Each row was made from one path, in order. Every step used is in the known rows, and no mark comes twice. Write each row's path.
Known rows
mumi sideg gavude komu zozelo: [-0.74 -0.64 1.20 -0.43 -0.33 2.23 0.39 -2.18 2.07 3.16 1.05 0.76 1.62 1.27 -2.38 -2.13 -0.11 -2.77 3.50 0.15 0.26 2.24 0.48 0.01 1.67 0.40 2.87 -2.43 -2.37]
komu gavude sideg zozelo zapaz: [1.47 -0.07 1.75 1.10 3.27 3.21 -2.28 -0.63 0.84 -0.62 -0.58 1.57 0.48 1.47 3.20 1.84 -1.63 -5.14 1.36 -1.06 -0.43 0.51 1.02 -0.97 1.54 -0.69 -0.25 -5.18 -1.33]
zozelo zapaz mumi sideg gavude komu: [-2.15 0.46 0.04 3.56 0.94 0.36 0.05 -1.93 0.85 0.13 -0.21 -0.29 1.05 -0.16 -0.74 0.92 2.04 0.89 2.54 -1.96 -2.46 0.78 0.72 -1.47 -1.20 -0.56 2.03 -0.23 0.57]
komu gavude sideg zozelo: [1.95 -0.83 1.32 0.03 2.15 2.67 -1.63 -0.47 1.08 0.59 0.68 1.26 0.00 2.67 3.29 -0.23 -1.43 -4.50 1.72 0.55 0.08 1.76 0.89 -1.45 2.43 -0.40 1.52 -3.83 -2.48]
mumi zapaz zozelo: [-3.39 0.71 1.07 -0.10 -3.60 1.13 1.36 -1.70 1.60 -0.48 -0.41 3.87 0.45 1.60 3.90 -1.00 -0.32 0.20 -0.25 -2.21 2.62 -0.75 0.20 0.03 -0.69 -1.04 0.02 1.23 0.58]
zapaz mumi sideg: [-2.11 1.02 -0.22 2.66 -1.71 -0.65 1.41 -1.80 0.57 4.20 -0.20 2.85 0.78 0.86 0.37 -1.00 1.93 3.78 2.57 -0.30 -1.20 0.03 0.65 -1.94 -0.30 -0.91 4.62 4.48 -0.95]
mumi zapaz zozelo komu gavude: [-1.02 0.16 1.36 -0.92 -3.15 1.00 -0.45 0.57 1.34 -2.69 -0.28 1.73 -0.79 1.96 4.54 -0.09 -1.10 -0.99 0.32 -3.00 0.18 -0.14 -0.99 -0.25 0.42 -0.92 1.00 -2.21 -0.46]
zapaz mumi komu zozelo: [-1.16 -0.36 0.48 -1.11 -1.22 -0.12 1.48 -2.13 1.42 1.33 0.50 3.39 2.08 0.74 -1.07 -3.62 1.77 2.23 1.25 1.26 1.70 0.83 0.46 2.24 0.14 0.40 1.90 1.78 -2.82]
mumi sideg gavude zapaz zozelo komu: [-0.50 -0.70 -0.31 -0.99 -2.98 -0.60 1.48 -0.04 1.75 1.56 0.23 0.14 -0.63 1.43 0.95 -0.89 -0.29 -0.04 2.00 -0.19 -2.79 -0.18 -0.42 -1.74 1.75 -0.72 3.12 -1.80 -1.31]
komu gavude sideg mumi zapaz: [-2.45 -0.41 1.48 0.46 -1.23 1.33 -2.38 -0.42 0.70 -3.62 -0.92 1.71 -0.47 0.87 4.15 1.84 0.57 -4.33 1.80 -1.93 -0.01 -0.44 0.75 -0.58 0.85 -0.43 0.35 -1.01 0.16]
komu gavude sideg mumi zapaz zozelo: [-2.34 -0.78 0.86 0.89 -3.01 1.08 -0.79 0.30 0.08 -1.34 -0.63 1.80 -0.03 1.81 5.11 1.11 0.04 -3.09 -0.03 -2.34 0.53 0.12 0.67 -0.79 1.11 -1.15 0.25 -0.74 0.16]
gavude komu zozelo: [-0.87 0.46 0.80 -1.09 -1.65 2.78 0.80 -3.46 2.13 0.49 0.64 2.02 1.53 1.13 -0.27 -1.94 0.10 -3.02 1.54 0.66 0.54 1.26 0.89 2.03 1.66 0.71 0.71 -1.50 -1.75]
sideg zozelo zapaz mumi: [-0.87 1.22 0.63 1.70 1.32 0.56 -0.87 -0.18 1.34 0.63 -0.21 3.25 1.48 -0.41 1.04 -0.27 0.53 -0.27 -0.17 -0.81 0.84 -1.06 1.23 1.14 -1.90 -1.07 -1.19 -0.56 0.42]
gavude komu zozelo zapaz mumi: [-1.99 1.50 0.66 0.98 -0.15 2.42 0.05 -3.23 1.14 0.36 -0.53 2.01 2.20 -0.01 -0.36 -0.41 1.23 -0.96 0.66 -0.91 -0.70 0.48 1.07 2.35 -0.34 -0.32 -0.50 -0.79 -0.49]
gavude komu zozelo zapaz mumi sideg: [-2.36 1.97 0.99 3.18 -0.45 1.96 1.59 -3.70 0.50 3.19 -1.11 2.15 1.98 0.67 -1.22 -0.16 2.06 0.73 1.57 -0.86 -1.83 0.15 1.01 0.96 0.37 -0.23 1.88 0.07 -0.59]
zozelo komu gavude: [1.01 -1.09 0.59 -1.57 -0.99 0.89 -2.14 0.38 1.68 -2.12 0.55 0.91 -0.26 0.70 1.85 0.29 -1.02 -1.56 2.93 -1.27 -2.03 0.71 -0.77 -0.82 0.95 -0.39 2.54 -0.52 -1.96]
zapaz zozelo komu gavude sideg: [2.01 -0.65 0.31 -0.89 -1.53 1.11 -0.29 0.22 0.47 1.65 0.13 0.39 -0.43 2.14 4.66 -0.68 -0.69 -1.92 1.99 -0.18 -3.69 1.28 -0.32 -2.06 3.55 -0.98 2.71 -3.28 -3.32]
gavude komu: [-1.56 -0.09 -0.23 0.48 -2.75 2.08 0.92 -3.25 2.14 -1.82 0.48 1.39 0.47 0.98 0.96 -0.76 1.08 -1.24 1.97 0.19 -0.80 0.91 0.80 -0.28 1.10 0.48 1.73 -0.21 -0.50]
mumi sideg gavude zapaz: [-1.70 -1.45 0.10 0.04 -1.13 0.53 0.15 -1.37 2.03 -0.09 0.17 0.48 -0.10 0.86 -0.06 1.00 -0.86 -0.88 3.03 -0.82 -0.50 0.35 0.30 -1.90 0.87 -0.35 3.42 1.38 -0.23]
komu zozelo: [-0.57 -0.09 1.32 -2.07 -1.54 1.93 -0.36 -1.53 2.27 2.56 0.60 3.27 2.12 0.22 -0.31 -2.18 -1.40 -1.80 1.95 0.05 1.59 0.51 0.61 1.47 0.68 -0.22 1.27 0.80 -2.22]
komu gavude zapaz mumi sideg: [-1.88 -1.02 -0.39 2.52 -1.55 0.65 0.73 -1.44 -0.06 0.17 -0.74 0.55 -0.28 2.11 2.41 2.10 -0.01 1.76 1.80 -1.78 -1.31 0.80 0.13 -1.79 0.17 -1.13 4.67 5.33 0.02]

Which path is each row?
[-1.17 -0.49 0.65 -1.51 -1.71 0.08 0.67 -2.23 1.49 1.04 0.07 2.86 1.65 0.32 -1.52 -3.09 2.62 -2.36 1.91 2.73 -0.37 -0.05 1.49 1.90 3.59 1.20 0.79 -2.43 -3.07] -> gavude sideg mumi komu zozelo
[1.05 0.25 0.62 -0.39 -0.49 1.10 0.01 -0.34 1.40 -0.90 -0.24 0.61 -1.34 3.02 0.89 1.03 -0.69 -2.68 1.93 0.51 -1.66 -0.15 -0.22 -0.58 2.26 0.09 2.86 -3.00 -1.00] -> mumi sideg zozelo komu gavude zapaz
[-1.49 -0.10 1.54 1.04 2.40 0.31 -1.15 0.05 1.08 4.46 -0.27 1.98 2.59 -0.93 -2.22 -0.31 -0.43 0.25 2.60 -2.03 -0.21 0.56 0.58 -0.25 -1.18 -1.18 1.59 0.12 -1.19] -> komu zozelo zapaz mumi sideg gavude
[-1.53 -1.23 0.49 2.05 -0.01 0.12 -0.81 -0.86 0.47 -4.60 -0.76 1.13 0.95 0.24 1.32 0.96 1.26 2.85 1.31 -2.63 -0.63 0.58 0.01 0.64 -1.40 -0.21 1.77 2.38 -0.37] -> zozelo zapaz mumi komu gavude
[-0.39 1.88 -0.20 0.57 -0.82 -0.82 1.74 -1.25 0.98 1.71 -0.53 1.99 -0.98 2.09 0.21 -0.58 2.59 0.55 0.86 2.07 -2.38 -1.46 0.58 -0.43 1.35 -0.31 2.35 -1.73 -0.81] -> gavude zapaz mumi sideg zozelo komu
[-1.53 -0.36 -0.34 2.71 -0.04 0.03 0.64 -1.48 0.98 1.89 0.89 -0.41 0.71 0.77 -0.76 -0.82 2.33 1.30 3.05 -0.47 -1.74 1.77 0.59 -2.02 -0.10 0.06 4.15 0.84 -0.70] -> zapaz mumi sideg gavude komu
[0.55 -1.47 -0.72 -0.37 -2.81 -0.70 -0.91 1.83 0.27 1.39 0.30 0.62 -0.06 0.90 3.32 -0.50 0.84 -2.84 1.14 -0.47 -4.20 0.18 0.28 -0.65 3.09 -0.40 1.66 -2.72 -2.28] -> zapaz zozelo komu gavude sideg mumi
[0.32 1.89 0.91 2.20 3.07 1.23 -0.74 -1.28 0.62 1.68 -0.57 2.81 0.75 0.48 2.44 0.07 1.24 -1.76 0.31 0.69 -1.03 -0.47 1.59 -0.52 0.49 -1.23 -0.80 -3.31 -1.07] -> gavude sideg zozelo zapaz mumi
[-2.30 0.69 -0.02 1.98 -0.62 0.20 -0.73 -1.17 1.07 -0.24 -0.72 2.88 1.36 -1.19 1.25 0.98 1.10 1.73 1.12 -1.98 -1.18 -0.92 0.73 -0.03 -1.74 -1.50 0.56 2.53 0.63] -> zozelo zapaz mumi
[-2.24 1.51 1.26 1.86 0.10 0.98 0.65 -1.86 0.59 5.27 -1.15 3.72 2.04 -0.29 -0.92 -0.46 0.38 1.54 1.91 -1.30 -0.65 -0.57 0.93 0.91 -0.62 -1.10 1.88 1.60 -1.01] -> komu zozelo zapaz mumi sideg
[-0.67 -1.34 0.01 -0.10 -0.56 1.35 -0.90 -1.43 2.58 -2.57 1.56 -0.20 0.58 0.35 -0.20 -0.88 -0.06 -2.77 2.64 -0.89 -0.41 1.91 0.48 -0.77 0.08 0.41 1.42 -1.47 -0.75] -> sideg gavude komu
[-0.98 0.57 1.27 -1.24 -1.02 0.50 -2.50 0.63 1.01 -4.24 -0.73 1.04 -1.35 0.69 3.58 1.36 1.52 -4.63 2.18 -1.06 -2.56 -1.25 0.09 -0.78 1.92 0.02 0.67 -3.96 -0.60] -> zozelo komu gavude sideg mumi zapaz
[-1.34 0.03 1.80 -1.14 -0.69 1.90 0.16 -2.98 2.16 -1.65 -0.76 3.83 1.97 -0.26 -1.34 -1.37 0.42 -0.24 1.66 -0.09 1.33 -0.40 0.56 3.12 0.52 0.70 -0.36 -1.87 -1.55] -> mumi komu zozelo zapaz
[0.26 -1.15 0.05 -2.25 -1.91 1.24 -1.14 -0.60 1.78 -4.45 -0.40 0.11 -1.08 1.18 2.64 1.53 -1.26 -2.46 2.07 -0.84 -2.73 -0.08 -0.61 0.03 1.64 -0.41 1.89 -0.12 -0.96] -> zozelo komu gavude zapaz
[-2.15 0.20 0.13 1.84 -0.80 -0.47 0.50 -2.14 1.13 -3.08 -0.83 2.64 1.26 -0.38 0.28 -0.18 2.92 3.83 1.26 -0.53 -0.43 -0.81 0.57 0.90 -1.26 -0.33 0.97 1.81 -0.12] -> zozelo zapaz mumi komu
[1.25 1.33 0.39 -2.15 -0.02 0.07 -0.28 0.39 2.57 0.25 0.99 2.61 -0.18 0.98 0.19 -1.97 0.65 -2.53 1.41 1.57 -0.56 -0.93 0.36 0.59 1.27 0.30 0.33 -4.50 -2.01] -> sideg zozelo komu
[-1.97 -0.97 -0.53 -0.32 -4.92 0.70 2.03 -1.94 1.75 -0.46 0.07 2.08 0.73 1.65 3.15 -0.74 -0.78 -0.36 -0.64 -0.65 0.05 -0.29 0.56 0.14 0.87 -1.00 0.92 2.45 -0.25] -> gavude zapaz zozelo
[1.27 0.62 0.93 0.06 1.28 1.41 -0.32 -1.66 1.67 1.82 0.41 3.05 0.29 1.69 2.28 -1.48 0.18 -3.58 1.40 2.16 0.40 0.48 1.37 -1.30 2.67 0.02 0.72 -4.00 -2.10] -> gavude sideg zozelo
[1.35 -0.63 0.48 -2.21 -0.51 1.46 -1.20 0.08 2.08 -3.59 0.33 0.48 -1.26 2.35 2.34 0.86 -1.34 -4.31 0.80 0.29 -0.62 0.01 -0.13 0.70 1.62 0.04 0.56 -3.25 -1.04] -> sideg zozelo komu gavude zapaz
[-2.40 -2.99 -0.96 0.54 -6.19 -0.83 1.18 0.00 0.77 -4.52 0.17 0.64 0.05 1.56 2.18 -0.22 0.92 -0.24 -0.90 -0.97 0.29 0.05 0.38 1.86 0.77 0.32 0.92 2.91 0.34] -> sideg mumi komu gavude zapaz zozelo
[-1.19 -1.88 0.35 -2.30 0.00 -0.03 0.31 -1.31 1.96 -1.93 0.63 0.62 1.55 0.71 -1.03 -2.45 0.54 0.20 1.06 0.76 1.71 1.12 0.23 2.10 0.17 0.27 1.32 0.28 -2.19] -> sideg gavude zapaz mumi komu zozelo
[-1.05 1.36 0.29 2.50 0.46 -0.54 1.45 -0.88 0.82 5.14 0.63 3.16 0.77 1.69 0.02 -1.48 1.81 1.72 1.03 0.75 0.72 -0.08 1.02 -0.75 -0.36 -0.63 2.84 1.08 -0.92] -> zapaz mumi sideg zozelo
[-2.02 -0.23 0.34 2.50 1.60 -0.68 -1.15 0.07 0.91 2.07 -0.25 1.24 1.07 -1.14 -0.66 0.85 0.54 1.99 2.89 -2.56 -1.29 0.02 0.50 -2.05 -1.91 -1.31 2.54 1.53 -0.02] -> zozelo zapaz mumi sideg gavude
[-1.51 -1.78 -0.64 -0.76 -0.14 -0.61 -1.02 -0.07 1.64 -2.14 0.67 0.10 0.67 -0.13 1.37 0.54 -0.27 -0.38 1.27 -0.87 -0.01 0.56 0.42 -0.68 -0.92 -1.21 1.34 2.44 -0.18] -> sideg gavude zapaz mumi
[-1.12 -2.51 0.14 -0.58 -2.96 1.20 0.19 -2.60 1.46 -6.43 -0.35 0.33 -0.37 2.22 1.92 0.80 -0.16 0.12 1.45 -0.47 0.37 0.93 -0.14 0.47 1.23 0.66 2.62 1.87 -0.57] -> mumi komu gavude zapaz
[2.04 -0.48 0.90 -1.79 0.85 0.95 -2.02 1.62 2.07 -1.30 1.20 1.38 -0.39 1.74 1.44 -0.61 -1.26 -3.67 1.64 -0.09 -0.66 0.33 -0.23 0.30 1.28 0.09 1.04 -3.62 -2.07] -> sideg zozelo komu gavude
[-1.36 0.39 1.61 -0.77 -0.33 2.55 -1.25 -1.60 2.20 0.81 -0.71 3.68 2.32 -0.75 -0.22 -0.11 -1.25 -2.09 1.67 -1.47 0.52 -0.56 0.90 2.16 0.14 -0.49 -0.72 -0.69 -1.06] -> komu zozelo zapaz
[1.15 0.19 1.25 2.08 3.98 1.89 -1.94 0.01 -0.14 0.30 -0.52 1.29 0.55 1.28 3.31 2.05 -0.37 -2.52 0.67 -1.11 -0.83 0.77 1.15 -0.98 0.42 -1.19 0.12 -2.82 -1.16] -> komu gavude sideg zozelo zapaz mumi
[1.29 -0.15 -0.05 -1.17 0.30 0.25 -1.24 0.72 1.10 -2.82 0.26 0.17 -0.84 2.17 2.14 0.82 -0.24 -2.06 0.02 0.25 -1.04 -0.05 -0.08 0.72 0.51 -0.58 0.81 -1.62 -0.86] -> sideg zozelo komu gavude zapaz mumi
[-1.95 1.49 0.95 -1.39 -3.84 0.21 1.13 -0.71 1.89 -1.03 -0.55 3.14 -0.41 1.07 3.85 -1.63 0.73 -0.07 0.10 -1.29 -0.18 -1.68 -0.45 -0.04 0.39 -0.80 0.24 -2.12 -0.29] -> mumi zapaz zozelo komu
[-2.03 -1.04 0.17 -1.73 -3.17 -0.49 0.60 -0.88 2.27 -0.23 0.57 3.49 2.08 -0.24 -2.39 -3.22 1.97 -1.38 1.19 1.14 1.69 -0.37 0.99 3.79 1.13 1.17 0.15 0.57 -1.73] -> sideg mumi komu zozelo
[-4.53 0.64 0.42 -0.29 -3.29 0.14 -0.99 -0.40 2.05 -3.33 -0.27 3.95 0.33 -0.47 1.30 0.05 1.59 -2.26 0.95 -1.69 1.54 -2.17 0.96 0.96 -1.48 -0.04 -0.48 1.39 1.69] -> sideg mumi zapaz
[-0.96 -2.06 0.08 -0.49 -2.14 2.35 -1.07 -1.53 1.41 -3.81 -0.09 0.54 -0.03 1.59 3.03 2.30 -2.19 -2.10 1.54 -1.81 0.30 1.02 0.10 -0.21 0.74 -0.62 1.98 2.51 -0.06] -> komu gavude zapaz
[-1.07 1.69 1.51 2.36 0.44 1.53 0.26 -1.52 1.62 2.28 -0.64 3.74 0.91 0.61 -0.38 0.42 0.07 -0.98 1.70 -0.80 0.08 -1.21 1.09 -0.09 -0.14 -0.45 0.63 -2.09 0.34] -> mumi sideg zozelo zapaz
[-2.77 1.23 0.20 3.44 -0.14 -0.14 0.74 -1.96 0.28 2.67 -1.28 2.96 1.05 -0.35 0.00 1.16 1.65 3.22 1.93 -1.81 -1.81 -0.95 0.85 -1.46 -1.53 -1.28 2.77 2.91 0.44] -> zozelo zapaz mumi sideg
